Each row comes from the steps of one walk. Every step used is in the known rows, and no mark comes twice. Write the walk behind each row, first mark first.
(in the rows, 128 means zero)
Known rows:
tufus > seza > fakif > vuru > badov > turu: [149  49 164 128 125 133 126  90 104 168 125 119 138 118  59 109 125 133
  97 128 128 111 142 156 122 125 103  60 127 154 104 145 159  77 120  91
 120 123 152 104 139 135 114  70  97]
tute > tufus > seza > fakif > vuru > badov > turu > nopoves: [120   6 175 120 118 115 138  77 114 151 124 113 207 120  88 106 117 123
 120 134 135 114 116 157 124 122 107  46 117 170 101 142 133  90  87 104
 100 132 164 108 143 145 116  58 100]
digug > mido > kesaz > movu > gakir > seza > tufus: [170  62 223 139 109 127 149 113  98 127 188 132 170 151 105 142 163 123
 111 120 126 111 165 136 134 154 120 122 123 128 112 151 125 129 180 102
 142 103  79  73 100 157 110 120 127]
gepadan > taze > tute > tufus > seza > gakir > movu: [154 159 128 113 145 159 115 105 128 166 153  90 223 121 108  89 119 104
 145 170 163 110 141 143 152 157  88  49 121 159 132 108 122  63 129 110
 128 127 140 102 128 144 104 113  86]
gakir > seza > fakif > vuru > badov > turu: [ 97  39 180 132 128 128 150  86  86 148 151 110 164 120  77 126 127 142
  97 130 145 115 131 163 115 137 100  63 126 137 103 148 154 110 125  79
 118 110 122  93 151 147 104  75 105]
movu > kesaz > mido > digug: [232 133 173 114 108 141 113 139 120 156 113  87 114 153 104 146 144 111
 112 117  68 131 163 133 126 120 116  88 131 126 112 128 145 151 151 165
 127 135 133 111  74 136 118 136 161]
badov > vuru: [129 135 137 130 123 142 145 121 136 147 131 125 124 125  90 115 142 127
 122 139 114 134 127 121 118 131 120 139 129 133 120 132 140 127 127 129
 141 129 117 130 109 116 125 121 123]
gepadan > taze > tute > tufus: [121 106 104 127 127 129 101 135 127 152 144  89 204 126 151 110 115 109
 142 142 163 123 125 124 145 103 115  85 137 133 119 107 107 117 129 146
 113 134 134 116 113 132 108 121 110]
bilad > ketu: [144 172 138 131 127 115 135 135 128 106 133 117 155 122 128 142 106 125
 122 121  98 131 131 127 119 148 127 119 134 130 133 130 136 125 114 140
 126 129 121 119 127 129 122 117 126]
tufus > seza > gakir: [182 123 142 117 133 170 120 105 130 132 126 136 148 125  88 112 127 119
 112 132 131 127 131 136 135 185 111  82 120 141 138 125 142  78 120 121
 145 135 150 121 135 131 132 109 107]
mido > kesaz > movu > gakir > seza > ketu > bilad: [248 115 249 125 127 165 151 112  82 110 143 150 135 142  73 152 138 104
  95 112 101 112 191 118 145 191 120 103 142  96 129 161 144 132 149 104
 175 108  94  78 140 149 132 116 140]
digug > mido > kesaz > movu > gakir > seza > tidopod: [171 100 217 143 111 136 136 113  98 151 169 128 176 149  90 148 153 129
 117 100 115 127 196 132 136 129 129 119 121 132 109 162 132 116 184 113
 151 102  88  89  99 150 114 136 138]
badov > turu > nopoves: [157  68 144 114 133 130 140 124 130 124 127 132 165 118 146 128 107 133
 127 128 110 128 116 141 118 147 123 148 126 140 116 121 126 108 100 115
 113 150 154 136 130 127 131 129  98]
taze > tute > tufus > seza > fakif > vuru > badov > turu: [154  25 155 130 130 145  94  69 103 174 128  93 197 121  79  90 123 120
 111 130 177 111 138 159 132  97 101  30 122 177  90 137 150  78 120  89
 113 123 141  96 135 141  93  65  91]
kesaz > movu > gakir > seza > fakif: [126 135 190 127 130 138 142 129 101 139 158 119 136 136 129 133 139 128
 118 113 142 119 159 138 131 146 112 111 124 118 124 160 136  97 150  93
 141  99  98  96 143 143 131  86 107]
kesaz > movu > gakir: [177 193 180 132 129 135 126 147 123 136 147 147 114 130 134 128 130 125
 142 104 114 124 163 125 134 126 125 140 132 116 134 156 127 115 149 139
 143 115 111 108 128 124 135 115 127]
seza > fakif > vuru: [123 111 131 131 117 131 134  95 105 148 119 125 135 127 100 127 129 120
 114 142 147 119 127 138 122 117 140  96 131 135 116 138 135  93 134 112
 134 114 140 128 135 123 122  86 129]
tidopod > seza > fakif: [ 61  82 118 115 136 138 115 118 116 151 117 122 133 129 107 133 129 118
 101 117 148 116 124 133 129 134 110 138 112 120 125 139 127  98 130 114
 151 116 131 134 149 133 130 107 105]
movu > gakir > seza > fakif > vuru > badov > turu: [ 88  74 216 124 121 134 143  83  81 152 166 112 162 120  73 119 120 141
 108 110 125 113 146 175 115 154  98  68 130 131 109 159 146 124 124 102
 134 110 109  64 155 139 112  68 102]
digug > mido > kesaz > movu > gakir > seza > fakif > vuru: [207  82 213 151 101 137 164  82  83 142 163 129 164 143  79 139 159 122
 102 113 123 114 187 138 126 144 146 109 131 133 107 160 131  99 174 103
 156 105  84  89  99 149 116  90 142]
gepadan > taze > tute > tufus > seza > gakir > movu > kesaz: [158 162 152 110 145 150 120 100 124 179 157  75 223 132 112 101 125  97
 149 155 135 105 154 150 156 164  81  36 118 144 121 109 126  70 123 121
 137 122 151  96 106 152 100 123 106]
movu > gakir: [115 164 162 120 121 133 125 125 124 132 143 129 125 127 126 121 121 128
 138 107 108 127 142 141 128 145 127 134 131 122 133 138 119 139 124 151
 145 129 117 100 131 120 137 123 124]
digug > mido: [148  77 160 140 129 121 118 117 132 121 139 123 161 133 122 120 139 126
 125 131 122 133 134 127 121 127 138 163 128 136 118 129 127 127 146 138
 131 125 124 121  98 140 115 138 124]
turu > nopoves: [140  94 134 117 126 126 140 127 137 104 131 132 155 123 159 133 105 126
 135 122 112 131 114 132 125 147 147 132 126 140 131 125 114 136 109 129
 116 136 152 139 125 132 138 121 126]
vuru > badov: [134  98 153 131 129 109 115 132 126 128 154 124 129 125 122 123 119 141
 126 104 113 131 134 135 129 119 118  93 128 134 131 143 134 157 126 132
 120 115 133 107 136 136 119 116 132]
gepadan > taze > tute > tufus > seza: [138 100 105 124 126 145 102 128 137 157 127  91 199 125 130 102 120 101
 135 148 163 118 131 127 150 117 109  66 134 147 118 101 113  99 124 133
 113 144 137 116 105 141 115 108  98]
tute > taze > gepadan: [ 76 138 111 136 125 138 123 118 148 121 123 115 152 122 127 131 137 115
 127 136 198 132 134 138 140 140 142 142 136 137 125 127 139 122 143 139
 128 159 128 140  98 138 138 139 126]
fakif > vuru > badov: [141 119 160 139 118 120 128 107 114 127 142 139 133 120  98 124 116 132
 127 115 112 125 136 144 126 117 134  74 137 136 126 148 134 155 131 138
 127 114 132 107 133 132 115  94 152]
tute > taze: [101 112 109 130 124 131 133 141 146 139 124 120 157 124 115 124 138 114
 138 124 156 128 135 121 135 142 126 114 131 130 127 124 126 137 126 139
 111 148 127 135 113 127 140 131 141]
digug > mido > kesaz > movu > gakir > seza > ketu: [242  94 243 139 122 146 153 106  92 112 174 134 164 145  79 145 145 124
 106 103 100 122 201 125 130 185 129 125 134 126 120 154 143 131 168 116
 175 109  87  84 106 157 112 134 138]
nopoves > turu > badov: [168 106 120 116 111  97 101 139 127 131 117 111 150 120 146 112 120 141
 149 111 157 126 119 130 123 126 129 110 132 131 122 118 118 133  99 142
 116 146 152 117 109 127 134 124 126]
movu > gakir > seza: [ 79 145 181 121 124 145 149 115 112 119 153 121 144 128 125 131 127 128
 133 115 120 123 139 150 127 175 119 117 126 120 133 139 122 154 125 127
 141 124  89  86 136 143 134 114 123]
tidopod > seza > ketu: [116 120 158 110 146 160 119 115 113 120 115 143 133 125  79 144 114 108
 108 119 124 117 140 128 131 177 109 131 122 118 136 138 140 127 129 134
 173 116 131 129 154 139 124 128 121]
fakif > seza > gakir > movu: [174 192 129 111 146 160 169  95 124 124 169 131 172 123 120 121 124 127
 137 145 128 113 134 147 131 200  91  84 114 132 143 130 135  95 144 101
 150 107 119 107 169 139 131 129 119]
tufus > seza > fakif > vuru > badov > turu > nopoves: [163  13 171 117 122 128 136  89 114 145 127 126 166 113  89 114 103 131
 106 123 113 116 126 161 119 143 122  65 125 166 105 141 145  85 100  90
 111 132 175 115 134 139 124  63  93]
mido > kesaz: [178 104 110 132 109 120 145 117 118 137 133 130 121 134 108 137 138 136
 112 116 112 124 152 121 131 126 137 110 129 132 123 123 125 135 128 122
 135 140 120 125 119 126 131 144 150]
gepadan > taze > tute > tufus > seza > gakir > movu > kesaz > mido: [182 177 165 115 139 155 101 110 125 198 160  59 213 145 106 113 135  93
 150 170 103 111 169 139 154 157  67  15 124 145 116 112 131  75 140 135
 144 137 144  87  91 152  99 114 115]
fakif > vuru > badov > turu > nopoves: [168  63 176 124 123 121 143 104 117 122 139 142 168 109 113 125  94 137
 128 114  98 125 124 155 115 135 129  94 134 148 114 141 133 137 104 126
 111 134 156 116 135 131 118  96 121]
turu > badov > vuru: [149 117 135 118 104 127 122 119 147 143 154 117 130 124 109 111 133 120
 138 112 112 136 122 130 112 134 118 108 133 137 121 120 132 134 105 142
 150 142 134 116 111 117 123 113 123]
tidopod > seza > tufus > tute > taze > gepadan: [ 50  76 143 123 135 177 108  94 134 142 119 119 165 118  96 114 129  91
 112 148 224 112 118 140 154 157 123 117 105 139 115 134 138 109 166 121
 140 141 121 122 112 146 130 120 101]

Write each row's walk:
[193 152 178 136 112 143 169 126 101 132 160 139 126 139 113 149 145 135
 118  98 110 117 183 129 136 153 124 106 129 117 128 149 125 135 151 109
 148 124  78  94 125 144 135 122 145]
mido > kesaz > movu > gakir > seza
[102 191 175 105 156 154 144  98 113 155 143 126 154 131  91 136 128 111
 131 122 105 107 151 154 136 188  85 122 103 116 136 143 133 100 129 126
 174 106 126 114 144 146 116 140 131]
tidopod > seza > gakir > movu > kesaz
[200 172 179 117 144 169  97  82 126 181 149  70 194 150 106 112 144 100
 151 159 120 116 170 147 149 155  78  26 109 163 111 126 145  85 139 117
 149 131 128  91 104 154 100 116 127]
taze > tute > tufus > seza > gakir > movu > kesaz > mido
[252 194 195 104 125 155 126 115 115 165 136  87 136 150  82 133 143 112
 121 140  66 123 173 149 127 162  97  71 119 138 124 134 155 116 155 142
 144 119 135  97  99 139 107 141 149]
seza > gakir > movu > kesaz > mido > digug
[136 201 185 110 148 160 124 107 116 174 147 109 144 145  84 146 139 109
 133 136  73 112 169 144 136 184  71  99 108 113 131 145 138 105 145 138
 181 121 121 107 127 147 116 131 140]
tidopod > seza > gakir > movu > kesaz > mido
[222 130 144 117 108 148 107 143 126 142 107 104 114 143  99 134 139 118
 106 132  91 135 150 126 123 115 123 100 134 140 122 126 142 143 158 154
 119 139 125 119  93 128 123 126 140]
kesaz > mido > digug
[172 111 126 118 107 110 121 132 136 149 121 106 143 117 103  97 131 139
 142 120 145 133 115 124 113 129 119 122 133 137 113 122 129 134  98 143
 131 144 140 115  88 115 131 116 120]
nopoves > turu > badov > vuru
[159 143 164 129 123 126 117 133 126 161 136  97 118 152 124 151 144 119
 133 127  72 129 157 126 130 127 106  95 131 112 113 132 136 138 135 152
 145 139 134 115  91 137 122 130 155]
movu > kesaz > mido
[155 116 190 127 108 134 158 123  93 137 176 137 138 146 111 149 152 126
 115 116 132 106 158 138 140 156 111  86 123 119 122 150 130 130 160  92
 140 107  85  76 132 145 124 111 131]
mido > kesaz > movu > gakir > seza > tufus
[ 37  87 139 110 133 142 113 122 119 139 131 139 142 132 108 138 131 109
 114 133 151 107 103 140 135 143 102 126 111 117 127 137 124 124 142 120
 140 113 123 118 149 137 121 114 109]
tidopod > seza > tufus
[144 174 197 132 130 150 152 139 111 122 156 138 133 132 130 139 135 125
 135 110 123 122 161 135 132 155 115 126 128 115 132 155 129 128 150 117
 140 113  84  96 134 146 133 108 126]
kesaz > movu > gakir > seza
[106  42 169 132 119 119 127  79 104 175 124 108 179 125  57 102 137 125
 112 141 150 111 133 153 126 102  88  42 120 158  99 144 148  82 107 104
 111 121 142  96 145 142 107  66 103]
tute > tufus > seza > fakif > vuru > badov > turu
[ 99 185 149 110 155 161 136 103 120 142 138 141 155 121  89 125 123 119
 127 137 128 111 139 146 133 186  92 130 105 130 146 141 131  93 136 115
 165 110 118 123 165 138 121 131 112]
tidopod > seza > gakir > movu
[225 176 201 104 118 160 131  97 122 177 118  77 176 156  57 118 160  97
 130 158  84 116 169 148 138 153  75  31 109 158 121 128 150 100 139 144
 130 127 129  88  97 154 109 124 144]
tute > tufus > seza > gakir > movu > kesaz > mido > digug
[ 97 111 135 129 121 130 133 111 136 140 112 118 163 134 107 113 144 112
 136 143 147 120 125 128 137 119 108  90 118 147 124 122 123 111 110 131
 115 137 121 119 127 145 129 112 124]
tute > tufus > seza
[122 170 157 118 140 145 144  86 129 148 136 118 187 131  84 102 144 115
 147 168 145 113 136 144 140 160  87  72 105 160 136 130 132  77 115 108
 133 119 122 105 150 146 118 116 112]
tute > tufus > seza > gakir > movu
[111 100 128 121 128 163  75  98 127 165 115  98 199 135 113 109 126 105
 136 134 184 125 135 139 150  90 116  55 111 172 104 128 135  92 139 108
 119 120 140 120 121 138 109 114 108]
taze > tute > tufus > seza > tidopod
[149  96 121 127 131 159  98 100 134 138 117 102 179 130 128 102 129 107
 134 135 173 122 129 134 143 113 120  79 119 166 114 116 126 108 125 115
 119 139 123 118 116 144 116 110 112]
taze > tute > tufus > seza
[115  54 183 123 131 160 138  93 105 129 149 107 160 130 110 113 129 116
 115 161 162 114 110 137 136 155 114  64 103 138 114 128 138 128 151  77
 113 110 107  91 135 151 114 103 107]
gakir > seza > tufus > tute
[165  91 130 134 128 154 130 122 141 151 117 111 159 118 103  96 126 109
 136 130 154 129 147 111 142 141 132  89 116 142 120 123 132 128 137 129
 110 149 126 124 105 126 139 127 134]
tufus > tute > taze
[141 201 171 126 134 114 137 127 123 172 147  91 117 151 123 146 147 122
 152 151  63 117 169 134 132 127  96 104 123 124 115 135 138 136 145 124
 142 125 117 107  97 144 116 139 154]
gakir > movu > kesaz > mido
[216 193 179 110 119 128 135 131 117 168 122  81 113 153 100 140 148 114
 130 142  58 119 174 144 128 120 108  96 124 138 114 130 148 147 159 136
 127 121 117 102  82 145 112 146 158]
gakir > movu > kesaz > mido > digug
[218  96 212 131 112 160 154 102  88 146 170 131 136 139  99 120 141 121
 113 124 134 106 169 128 146 152 118  58 109 132 114 149 134 122 173  82
 137 109  81  68 127 145 124 109 124]
mido > kesaz > movu > gakir > seza > tufus > tute
[ 53 113 153 122 127 144 129 115 110 141 136 114 166 134 109 147 132 126
 121 131 151 129 131 143 131 131 113  87 115 132 119 139 138 124 144  97
 126 108 119 118 138 145 118 124 121]
gakir > seza > tidopod
[124 176 183 114 141 138 153  82 123 163 142 103 186 140  87 113 149 107
 151 153 123 109 148 151 143 165  80  61 102 146 126 130 136  84 109 117
 141 114 133  98 132 154 114 127 130]
tute > tufus > seza > gakir > movu > kesaz
[124  79 151 134 118 110 119  98 103 144 143 120 133 125  93 123 121 132
 112 118 133 121 132 145 124 109 130  61 131 140 119 153 140 125 132 115
 126 101 147 108 142 130 114  74 134]
seza > fakif > vuru > badov
[ 63  65 163 132 128 169 136  83 124 122 143  97 179 123 113 116 140 105
 116 169 234 119 115 148 149 170 127  79 111 149 110 126 148 122 165  88
 116 139 106 102 106 160 125 115 104]
gakir > seza > tufus > tute > taze > gepadan
[179 100 136 120 138 181  89  85 132 137 132 107 204 127 112  94 124 105
 126 134 181 126 128 139 144 157 110  51 114 163 124 118 134  78 122 122
 135 135 141 114 134 137 111 106 103]
taze > tute > tufus > seza > gakir
[168 184 179 111 146 151 152  93 121 157 142 114 145 135  88 120 138 114
 136 142 100 111 157 155 138 190  93  77 109 141 130 132 146  80 122 104
 152 115 142 106 122 148 121 129 125]
tufus > seza > gakir > movu > kesaz
[122  89 123 124 126 174 140  83 137 125 149 110 182 121 128 111 130 100
 122 157 222 115 113 143 151 173 120  68 114 142 113 123 144 108 174 107
 125 140 123 105 118 147 141 120 108]
fakif > seza > tufus > tute > taze > gepadan
[ 56 115 137 123 119 137 108 107 129 169 108 114 182 139  88 122 142 111
 137 142 155 124 132 133 143  94 103  67 109 154 115 135 130  95 125 122
 118 118 139 120 134 139 121 116 118]
tute > tufus > seza > tidopod
[170 157 145 116 149 170 111  77 130 148 142 102 204 127 108  88 128 108
 145 158 172 115 140 149 146 156 100  59 106 180 126 121 137  74 130  93
 134 120 126 107 142 144 103 114 100]
taze > tute > tufus > seza > gakir > movu
[180 111 169 132 113 133 162 117  90 149 162 122 130 143 109 143 151 136
 102  99 131 114 182 131 134 146 120  95 124 121 120 155 132 104 151  86
 149 112  92  93 133 142 133 103 126]
mido > kesaz > movu > gakir > seza > fakif
[211  29 226 145 110 153 152 106 111 150 177 115 202 141  81 112 162 105
 120 121 154 114 181 118 149 167 125  82 112 142 104 147 129 128 188 103
 124 124  78  69  79 156 122 121 133]
digug > mido > kesaz > movu > gakir > seza > tufus > tute > taze
[166 181 152 114 144 158 142  97 129 142 137 130 146 124  86 108 132 124
 131 156 124 115 145 147 136 186 104  90 113 155 141 130 145  71 127  94
 142 120 133 112 142 140 124 118 105]
tufus > seza > gakir > movu
[140 102 213 128 128 170 144 128 115 148 162 118 179 128 104 109 140  98
 138 130 172 111 152 127 150 168 107  62 110 131 118 152 135 123 169 100
 113 117  88  78 120 146 135  95 117]
kesaz > movu > gakir > seza > tufus > tute > taze
[176  76 141 117 129 164 142  93 118 131 155 124 160 127 128 108 120 112
 122 148 150 110 108 132 138 160 106  55 105 132 117 125 134 118 161  96
 125 109 124  92 147 137 130 109 111]
fakif > seza > tufus > tute
[125  57 142 124 125 147 118 117 134 154 133 110 172 125 102  98 132 101
 132 148 176 118 121 119 146 143 121  66 109 143 114 124 133 125 149 111
 101 132 132 108 115 128 129 116 122]
seza > tufus > tute > taze
